Each row was made from one walk, in order. Every step used is in the known rows, and no mark comes twice. Write each row's walk.
Known rows
X > J > V: |  10 |   1 |   8 |  -3 |  11 | -31 |  13 |  -1 |  32 |  16 |  -2 | -11 | -26 |   7 | -58 |  16 |  23 | -12 |  -2 |   2 |   2 |
D > F > V: |  27 |   3 |  38 |  -7 | -13 |   2 |  14 | -28 | -19 | -16 |  11 | -15 |  47 |  32 |   9 |  -3 | -16 |  50 | -15 |   4 | -32 |
D > J > H > F: |  21 | -28 | -38 | -15 | -17 |  -1 |   3 | -17 |  -6 | -22 |  17 |  11 |   7 |  29 |  13 |  14 |  -6 |  16 | -10 | -19 | -23 |
D > F > X: |  12 |   1 |  39 |  42 | -12 |  25 | -16 | -15 | -26 | -12 |   7 | -32 |  55 |  12 |   7 |  -8 |  -9 |  43 | -27 |   4 | -14 |
F > H: |  15 | -25 |   5 |   8 |  -5 | -12 |   2 |  -4 | -16 | -16 |  -7 |  15 |  34 | -14 |   5 |   8 | -22 | -22 | -10 |  -2 | -13 |
J > H > F: |  22 | -28 | -32 | -16 | -10 |   5 | -15 |  12 |  18 | -29 |   4 |  -3 |   2 |  22 | -21 |  14 | -51 |  16 | -12 | -18 |  -5 |
H > F > X: |  26 | -20 |  -9 |  16 |  -7 |  13 | -22 |  30 | -20 | -22 |  36 | -11 |  58 |   8 |  20 |   2 | -61 |  24 | -14 |   6 | -18 |
J > H: |  -3 | -15 | -10 |  -4 |  -1 |   3 |  -3 |  -7 |  18 | -19 | -12 |  -4 | -24 |  11 | -17 |   6 |   2 |   9 | -16 | -10 |  28 |
V > F: |  15 |   8 |  40 |  18 | -22 |   9 | -21 | -14 |  18 |  -6 |  10 |   3 |  -1 |   9 | -55 |  -1 |  14 |   8 | -18 |  -3 | -45 |
H > J > D: |  43 |  -2 | -41 | -36 |   1 | -31 |  -5 | -16 | -11 |  18 |   6 |  11 | -24 |   9 | -10 |   3 |  11 |  -7 |   6 |  -2 | -65 |
X > F > H > J: |  55 | -30 |  13 | -21 | -54 | -46 | -21 | -40 | -39 |  -6 |  24 |  15 |  29 | -18 | -26 |   9 | -74 | -25 | -14 | -10 | -37 |
F > X > J: |  24 | -10 |  39 |  35 |   2 | -17 | -16 |   7 | -19 |   6 |  15 | -35 |   9 | -20 |  12 |  11 |  -3 |  24 | -16 |  11 |  30 |
X > J: |  20 |  -3 |  20 |   8 |  -4 | -25 |  -7 |  -8 |  13 |  18 |   3 | -20 | -19 | -18 | -14 |  15 |  20 |   2 |   3 |  -3 |  10 |
F > X > J > V: |  11 |  -7 |  30 |  29 |  16 | -21 |   2 |  14 |   3 |   3 |  16 | -26 |   7 |   4 | -37 |  11 |   4 |   5 | -18 |  12 |  24 |
X > J > V > F > H: |   40 |  -15 |   48 |   20 |  -13 |  -35 |  -10 |  -15 |   30 |   -4 |    5 |    4 |    4 |    0 | -110 |   25 |   19 |  -25 |  -26 |   -5 |  -49 |
V > F > X > J > D: |  62 |   4 |  62 |  60 |   3 | -11 | -34 |  -3 |  11 |  11 |  15 | -23 |  -9 |  -2 | -61 |  13 |   8 |  29 | -32 |  -4 | -61 |
F > X: |   2 |  -7 |  21 |  30 |   4 |  10 |  -9 |  15 | -28 | -12 |  15 | -14 |  34 |  -3 |  25 |  -4 | -17 |  20 | -17 |   9 |  17 |
D > J: |  -2 |   2 |  -4 |   5 |  -9 |  -4 |  18 | -25 | -22 |   7 |  13 |  15 |   6 |   6 |  34 |   1 |  36 |   2 |   0 |  -3 | -16 |
H > J: |  14 |  -4 | -23 | -43 | -19 | -31 | -11 | -17 | -23 |   8 |  18 |   4 |  -5 |   0 |  15 |  -1 |   7 |  -6 |   7 |  10 | -20 |
X > F > V > J > D: |  80 | -12 |  21 |  -5 |  14 | -16 |  21 | -46 |   8 |   4 |  19 |  -1 | -10 |  19 | -27 |   9 | -54 |  24 | -21 | -16 | -60 |
V > F > X > J > H: |  32 | -15 |  68 |  47 | -16 |  -8 | -43 | -14 |  11 | -19 |  15 | -35 | -16 |  -1 | -59 |  17 |  14 |  42 | -49 |  -3 |   7 |
D > J > V > F: |   5 |  14 |  22 |  10 | -16 |  -4 |  17 | -34 |  15 |   1 |  22 |  21 |  -1 |  39 | -63 |   5 |  60 |  -5 | -20 |  -4 | -73 |
J > V: |  -7 |   5 |  -8 |  -8 |  12 |  -4 |  21 |   8 |  27 |  -3 |   1 |   7 |  -5 |  25 | -47 |   4 |   5 | -15 |  -3 |   3 | -10 |

Write each row's walk
|  43 | -26 |  11 |  26 |  -7 | -12 | -29 |  22 | -16 |  -6 |  35 | -31 |  34 |  -9 |   9 |  15 | -49 |  24 | -12 |   4 |  -5 |
H > F > X > J
|  26 |   1 |  19 |  -6 | -19 | -23 | -23 | -11 |  -5 | -13 |  45 |  -1 |  18 |  30 | -59 |  -5 |  10 |   6 | -29 |  22 | -57 |
H > J > V > F > X
|   7 |   6 |  48 |  36 |  -2 |  11 | -13 |   7 |  15 | -20 |  30 |  -5 |  21 |  29 | -74 |  -2 |   3 |  13 | -37 |  10 | -32 |
J > V > F > X
|  34 |  -2 |  78 |  53 | -14 | -11 | -40 |  -9 |   0 |   2 |  27 | -31 |   8 | -13 | -46 |  10 |  12 |  31 | -32 |   8 | -15 |
V > F > X > J
|  40 | -22 |  18 | -25 |   6 |   2 |  19 | -71 |  16 | -28 |   3 | -32 |   9 |  39 |  -5 |   6 |  14 |  65 | -38 |  -5 |  -9 |
D > F > V > J > H
|  37 | -19 | -13 | -31 |  -8 |  -9 |  10 |  16 | -20 | -26 |  38 |   3 |  46 |  28 |  24 |   7 | -70 |  28 |   0 |   7 | -36 |
H > F > V
|  33 | -29 | -27 | -37 | -23 | -44 | -10 | -25 | -39 |  -7 |  13 |  18 |  29 | -15 |  11 |   6 | -12 | -27 |  -3 |   9 | -27 |
F > H > J
|  48 |  -1 |   6 |  18 |  17 | -26 |  -2 |  -2 |  19 |  29 | -12 | -11 | -39 |  -9 | -33 |  18 |  13 |   0 |   1 | -13 | -33 |
X > J > D
|  17 |   2 |  54 |  47 | -14 |  16 | -30 |  -1 | -10 | -18 |  29 | -12 |  27 |   5 | -29 |  -3 |  -4 |  28 | -33 |   8 | -27 |
V > F > X
|  41 | -25 |  36 |  23 | -34 | -12 |  -8 | -20 | -25 | -16 |   8 |  16 |  33 | -17 | -35 |  10 | -84 | -19 | -22 | -20 | -16 |
X > F > H
|  35 | -33 | -17 | -37 |  -9 |  -7 |   5 |  11 | -13 | -46 |  23 |   1 |  23 |  39 |   4 |  15 | -71 |  41 | -17 |  -6 |  -6 |
J > H > F > V
|   6 |  12 |  30 |   5 |  -7 |   2 |  -3 |  -6 |  41 | -10 |  10 |  11 | -10 |  32 | -98 |   2 |  22 |  -8 | -22 |  -1 | -52 |
J > V > F
|  60 |  -8 |  11 |  37 |  32 |  26 |  -2 | -46 |  14 |   4 |   5 | -34 |  25 |  17 | -14 |  -3 |  22 |  47 | -37 |  -8 | -67 |
V > J > D > F > X
|  36 | -23 |  -2 |  16 |   5 | -18 |  -6 |  28 |  12 |  -9 |  32 | -26 |  32 |  17 | -34 |  17 | -38 |   9 | -14 |   5 | -15 |
H > F > X > J > V
|  20 | -12 |  31 |  14 | -10 | -11 |  -2 |  -9 |  24 | -21 |   6 |  25 |  28 |  15 | -96 |  11 |  -3 | -29 | -28 |  -3 | -64 |
J > V > F > H
|  41 | -45 | -28 |  -1 |  14 |  10 | -16 | -13 |  13 | -35 |  30 | -28 |  21 |  17 |   5 |   8 | -35 |  40 | -33 |  -4 |   7 |
V > J > H > F > X
|  31 | -14 |  40 |  23 | -23 |  -4 | -21 | -18 |  -7 | -20 |   5 |  20 |  30 |  -6 | -51 |   8 |  -9 | -12 | -26 |  -6 | -56 |
V > F > H
|  37 | -36 | -47 | -31 |   9 |   1 |  -7 | -26 |  39 | -22 |  15 | -14 |  -8 |  18 | -21 |  14 | -15 |  19 | -17 | -15 | -12 |
V > J > H > F
|  73 | -21 |  -5 |  11 |  22 |   3 |   5 | -62 |  22 |   5 | -19 |  -6 |  24 |   3 | -35 |  11 |  16 |   8 | -27 | -23 | -91 |
V > J > D > F > H
|  54 | -14 |  38 | -16 |  -6 | -18 |  16 | -53 |  -7 |  -6 |  37 | -11 |  12 |   9 | -10 |   7 | -58 |  30 | -21 |  -6 | -14 |
X > F > V > J
|  36 | -17 | -14 | -36 | -27 | -33 |   3 | -43 | -15 | -10 |   5 |   7 |  48 |  25 | -52 |   4 |   4 | -18 | -16 |   1 | -71 |
D > F > H > J > V
|  52 | -29 | -27 | -46 |  14 | -10 |  17 | -19 |   4 | -18 |  47 |  -8 |  36 |  25 |  26 |   8 | -43 |  32 |  -5 |   7 | -42 |
H > F > V > J
|  59 | -27 | -41 | -28 |  -8 | -46 |  -4 | -19 | -31 |   4 |  -1 |  27 |   7 |  -7 |  -7 |   8 | -14 | -28 |  -4 |  -4 | -73 |
F > H > J > D
|  39 | -31 | -10 | -12 | -14 | -22 | -21 |   3 |  25 | -12 |   3 | -22 | -18 |   3 | -32 |  27 | -27 |  17 | -11 | -18 |   8 |
X > J > H > F
|  31 |  -4 |  63 |  51 | -10 |  -3 | -21 | -21 | -15 |   5 |   7 | -55 |  33 |  -7 | -11 |   6 |  12 |  44 | -27 |   3 |  -3 |
D > F > X > J
|  24 | -35 | -20 |  11 |  -5 |  11 | -25 |  23 | -10 | -41 |  22 | -15 |  33 |  21 |   7 |   8 | -66 |  35 | -30 |  -4 |  12 |
J > H > F > X
|  28 | -27 |  -5 | -39 |  22 | -15 |  24 | -42 |   9 | -28 |   9 | -14 | -14 |  24 |  11 |   9 |   1 |  39 | -26 |   2 |  22 |
F > V > J > H
|  23 |  -1 |  50 |  39 |   2 |  -7 |  -2 | -12 |  12 |   3 |   7 | -45 |  27 |  20 | -48 |   8 |  15 |  34 | -29 |   5 | -13 |
D > F > X > J > V
